Each row comes from the steps of one walk. Every step used is in the known rows, and no mark comes twice. Write the walk behind each row, first mark first.
In the rows, 128 means zero.
Known rows:
buze-fubuf: [132 142 133 145 132 137 139 140 139 126 147 149 125 183 113 111 142 108
 123  62 130  85 139 151 138 116 162 109 105 152 145 128]
vukor-foruro-tinuna: [126  99 144 126 130 149 168 166 133 170 127 123 131 133  95 121 115 118
 107 102 116 117 156 123 141 161 152 167 142 164 153 152]
vugob-fubuf-fofudu: [153 102 130 108 102 126 137 103 117 137 129 168 148 149 124 117 126  83
 110 124 111 139  88 145 174 127 102 142 126 125 103 112]
sirum-dukol-fofudu: [130  86 124 195 135 159 154 145 108 135 131  80 131 151 101  98 156  91
 132 112 125 119 103 130 127 148 125 101 147 132 143 157]
sirum-dukol-fofudu-fubuf-vugob: [133 108 102 157 146 129 131 109 138 116 124  99 118 122 122 112 137  93
 147 119 138 112  78 139 144 133 112 109 155 104  80 140]
kazi-tinuna-foruro-vukor-vugob-fubuf-fofudu-dukol: [137  98 100  99 138 119  93 127  96 107 105 133 123  51 154 119 135 197
 120 199 135 212  84  77 144 139  67 135 120 135  86 137]
vukor-vugob-fubuf: [112 185 116 127 147 132 108 137 147 137 143 171 113 167 122 137 116 129
 156  67 118 114 143 136 126 111 116 117 137 134 103 141]
kazi-tinuna-foruro-vukor: [121 128 147 134 112 146 133 139 125 137 135  91 128 131 121 146 151 168
 108 144 140 147 154  84  91 143 132 132 106 115 196 125]
zolif-fubuf-fofudu: [154 118 123 131 112 118 154 118 108 132 130 158 156 157 131 111 145  99
 105 127 113 112 111 162 149 133 157 132 131 138 104 118]
zolif-fubuf-buze: [115 133 126 124 113 146 157 152 124 114 123 136 140 184 108 110 140 140
 142  81 139  70 153 177 143 103 202 113 115 113 144  91]
dukol-fofudu: [142 146 132 167 106 136 140 130 123 148 139 133 132 176 119 118 139  76
 137  94 110 109 116 142 112 157 139 117 132 114 158 146]
fofudu-fubuf-vugob: [111 143 129 101 132 123 107 113 162 139 153 135 103 151 117 144 122  98
 147  71 150  82 136 158 127 131 138 138 127 104 120 124]
dukol-fofudu-tinuna-foruro-vukor-vugob: [141 193 109 160 132  92 111 120 129 138 118 139 144  78 174 142 113 138
 112 164 110 179 138  87  59 149 126 131 150 117 147 158]
fofudu-tinuna-foruro-vukor-vugob-fubuf-buze: [112 162 112  94 131 111 111 126 138 107 101 151 143  84 159 137  97 183
 121 154 135 165 150 108 114  90 129 138 129 103 130 103]
tinuna-foruro-vukor: [129 106 153 150 132 127 133 153 138 130 153  77 116 135 124 133 135 140
  99 165 114 139 158 101 112 124 116 136 113 129 181 122]
sirum-dukol-fofudu-fubuf-zolif: [142  82 116 156 104 154 161 117 105  96  63  95 127 114 120 114 138 133
 147 175 142  97  72 156 150 105 123  66 136  94  84 126]
fubuf-vugob: [ 94 129 145 123 143 139 109 131 148 157 166 100  98 150 119 129 128  87
 150  45 142  92 181 139 108 155 153 149 127 113 173 150]
buze-fubuf-fofudu-tinuna-foruro: [169  87 134 104  97 105 167 108 118 122 129 168 186  94 158 105 117 100
  70 128 126 161  83 132 147 152 152 132 120 132 104 125]
kazi-tinuna: [100 136 141 125 105 175 132 134 121 161 143 134 126 179  99 142 160 126
 140  42 162  97 158 132  89 161 169 129 112 113 196 149]
kazi-tinuna-foruro-vukor-vugob: [105 183 130 138 140 134 113 150 128 142 136 113 117 116 136 147 136 200
 131 114 129 155 181  68  66 141 123 118 121 120 175 150]
zolif-fubuf-fofudu-dukol: [142  45 112 127 127 130 127 138  94 118 127 123 131 126 125  96 165 110
 116 154 146 125  88 175 168 146 150 139 127 157  93 135]
kazi-tinuna-foruro: [123 113 157 121  95 162 157 148 125 142 153 102 143 154 105 134 138 151
 126  77 144 131 135 111 100 167 144 117 109 100 170 140]
foruro-tinuna: [103 120 153 132 114 165 143 145 149 175 138 134 118 164 106 138 125  92
 120  70 133 107 172 133 114 160 171 152 129 144 197 157]
fubuf-buze: [ 92 102 146 121 103 165 144 162 122 140 142 121 123 176  95 108 133 114
 149  49 148  78 181 154 127 125 168 124 106 105 195 118]
vugob-vukor-foruro: [120 104 154 113 147 130 138 152 100 137 140 109 138 153  98 122 121 109
 121 161 136 100 152 109 177 116 108 127 125 166 149 127]
kazi-tinuna-foruro-vukor-vugob-fubuf: [130 198 114 117 143 125 111 125 136 119 120 142 124 116 141 156 120 203
 130 139 117 171 134  73 105 113  97 118 122 116 122 122]
zolif-fubuf: [134 146 128 142 130 135 142 135 135 128 142 131 134 191 111 132 150 117
 125  96 129  82 138 171 126 121 180 122 128 139 125 119]
fofudu-tinuna: [100 117 140 119 114 149 119 126 136 166 142 141 140 150 118 146 144  86
 116  70 173 106 162 160  81 157 184 157 133 126 188 161]
fofudu-dukol-sirum: [ 96  36 169 163 111 163 117 149 127 126 161  47  88 101  80 122 172 115
 184 118 156 111 132 181  84 171 145 156 118 174 143 133]

Write each row's walk:
[134 159 112 111 130 113 118 115 120 142 131 197 135 133 141 119 111 111
 134  94  99 145 112 127 148 124  93 128 142 131  85 134]
vukor-vugob-fubuf-fofudu
[132 173 112 113 152 101  98 114 149 124 118 150 135  87 161 161 106 165
 105 166 126 177 133 100  97 108 113 146 142 131 114 129]
fofudu-tinuna-foruro-vukor-vugob-fubuf
[117 200 105 139 165 114  82 129 146 132 125 160  98 146 138 149 128 152
 136 132 110 132 161 110 118  89  99 132 134 147 134 126]
foruro-vukor-vugob-fubuf
[124 146 130  90 174 116 143 116 134 130 116 137 131 107 139 115  87 104
 115 134 127 110 154  86 206 122 143 145 123 186 127 127]
buze-fubuf-vugob-vukor-foruro-tinuna
[114 166 136 155 158 113 111 166 138 136 155 103 102 119 137 133 119 169
 124 140 106 149 186  86  87 121 104 121 129 137 163 142]
tinuna-foruro-vukor-vugob
[133 159 127 112 136 115 119 129 131  99  82 104 104  81 160 145  93 205
 143 201 100 149 152  96 131  80  92  99 116 107 105 109]
tinuna-foruro-vukor-vugob-fubuf-zolif
[108 120 132 103  92 150 142 142 137 120 128 156 131 178  94 122 126 128
 144  82 156  70 135 174 149  99 152 112 108  93 139  93]
fofudu-fubuf-buze
[141  34 143 151 102 126 141 115 102 106 135  88 130  76 111 106 177 118
 154 172 130 134  80 194 124 163 153 155 130 183  69 105]
zolif-fubuf-fofudu-dukol-sirum
[148  64 131 142 131  94 109 119 114  89 129  82 109   4 143 118 132 173
 152 244  93 215  78 112 123 135  52 157 130 176  49 102]
tinuna-foruro-vukor-vugob-fubuf-fofudu-dukol-sirum
[ 96 191 101 120 149 126  96 141 135 115 106 160 108 141 133 127 120 170
 151 110 121 120 176 116 134  73 118 125 121 121 149  98]
foruro-vukor-vugob-fubuf-buze
[149  55 130 165 119 145 169 135 113 127 124  74 170  95 127 110 135 106
 100 147 140 166  79 119 107 167 136 118 158 114 123 161]
sirum-dukol-fofudu-tinuna-foruro
[120 155 125 125 149 120 125 119 150 130 148 116 114 158 132 130 136 106
 141  70 133  83 155 162 123 133 185 138 134 125 120 126]
zolif-fubuf-vugob
[169  89 126  96 104  93 130  83 123 123 108 149 173  71 166 140 117 115
  58 227 120 200  80 107 149 125  97 170 132 122 110 101]
vugob-fubuf-fofudu-tinuna-foruro-vukor
[158 161 118 149  95 120 139 112 139 126 127 165 140 178 116 131 131  89
 136 124 118 100  72 160 131 129 123 104 135 105 104 122]
dukol-fofudu-fubuf
[143 168 112 128 116 105 118  91 153 131 136 151 120 144 136 133 116  81
 154 100 121  99  91 150 128 144 126 122 139  87  95 127]
dukol-fofudu-fubuf-vugob
[153 129 119  85 113  99 135 104 123 134 124 190 174  77 164 132  89 124
 103 134 114 192  86 118 126 146 105 143 152 114  64 138]
vukor-vugob-fubuf-fofudu-tinuna-foruro
[159 133 128 155 107 104 130 112 129 133 117 112 153  99 158 138 128 111
  86 197 118 168 113 103  84 153 135 144 137 111 166 136]
dukol-fofudu-tinuna-foruro-vukor
[149  96 108 174 125 144 153 125 125 115 116 116 140 153 100 110 151 108
 129 141 133 110  60 150 149 121 107  91 151 123  88 133]
sirum-dukol-fofudu-fubuf
[108 187 113 117 145 124  92 117 128 113  70 138  89 103 156 150 118 184
 156 161 117 117 174 115 122  74 114 106 121 122 131 122]
foruro-vukor-vugob-fubuf-zolif
[106 166 136 108 164 118 108  99 135 116 147 137 117 153 142 123 115  82
 143  94 148  84 158 111 177 102 139 109  99 151 154 118]
buze-fubuf-vugob-vukor
[139 175 121 136 157 106 109 138 149 113 137 125 114 120 144 141 105 172
 123 169  91 163 138  90 128  94  78 122 130 134 105 116]
tinuna-foruro-vukor-vugob-fubuf
[121 130 132  74 162 100 118 115 129 119 136 123 127 124 115 138  99 113
 133 168 149  92 125 117 192 103  96 135 131 139  88 109]
fofudu-fubuf-vugob-vukor-foruro
[129 109 142  98  98 154 137 111 123 119  88 122 115 142 124 137 118 132
 151 131 133  93 130 158 155 101 136 106 110 101 122 109]
vugob-fubuf-zolif
[148  74 105 115 153  98  95 140 106 103 121 115 110  54 154 107 116 164
 113 223 112 205  87  95 167 119  49 139 128 150  70 133]
tinuna-foruro-vukor-vugob-fubuf-fofudu-dukol
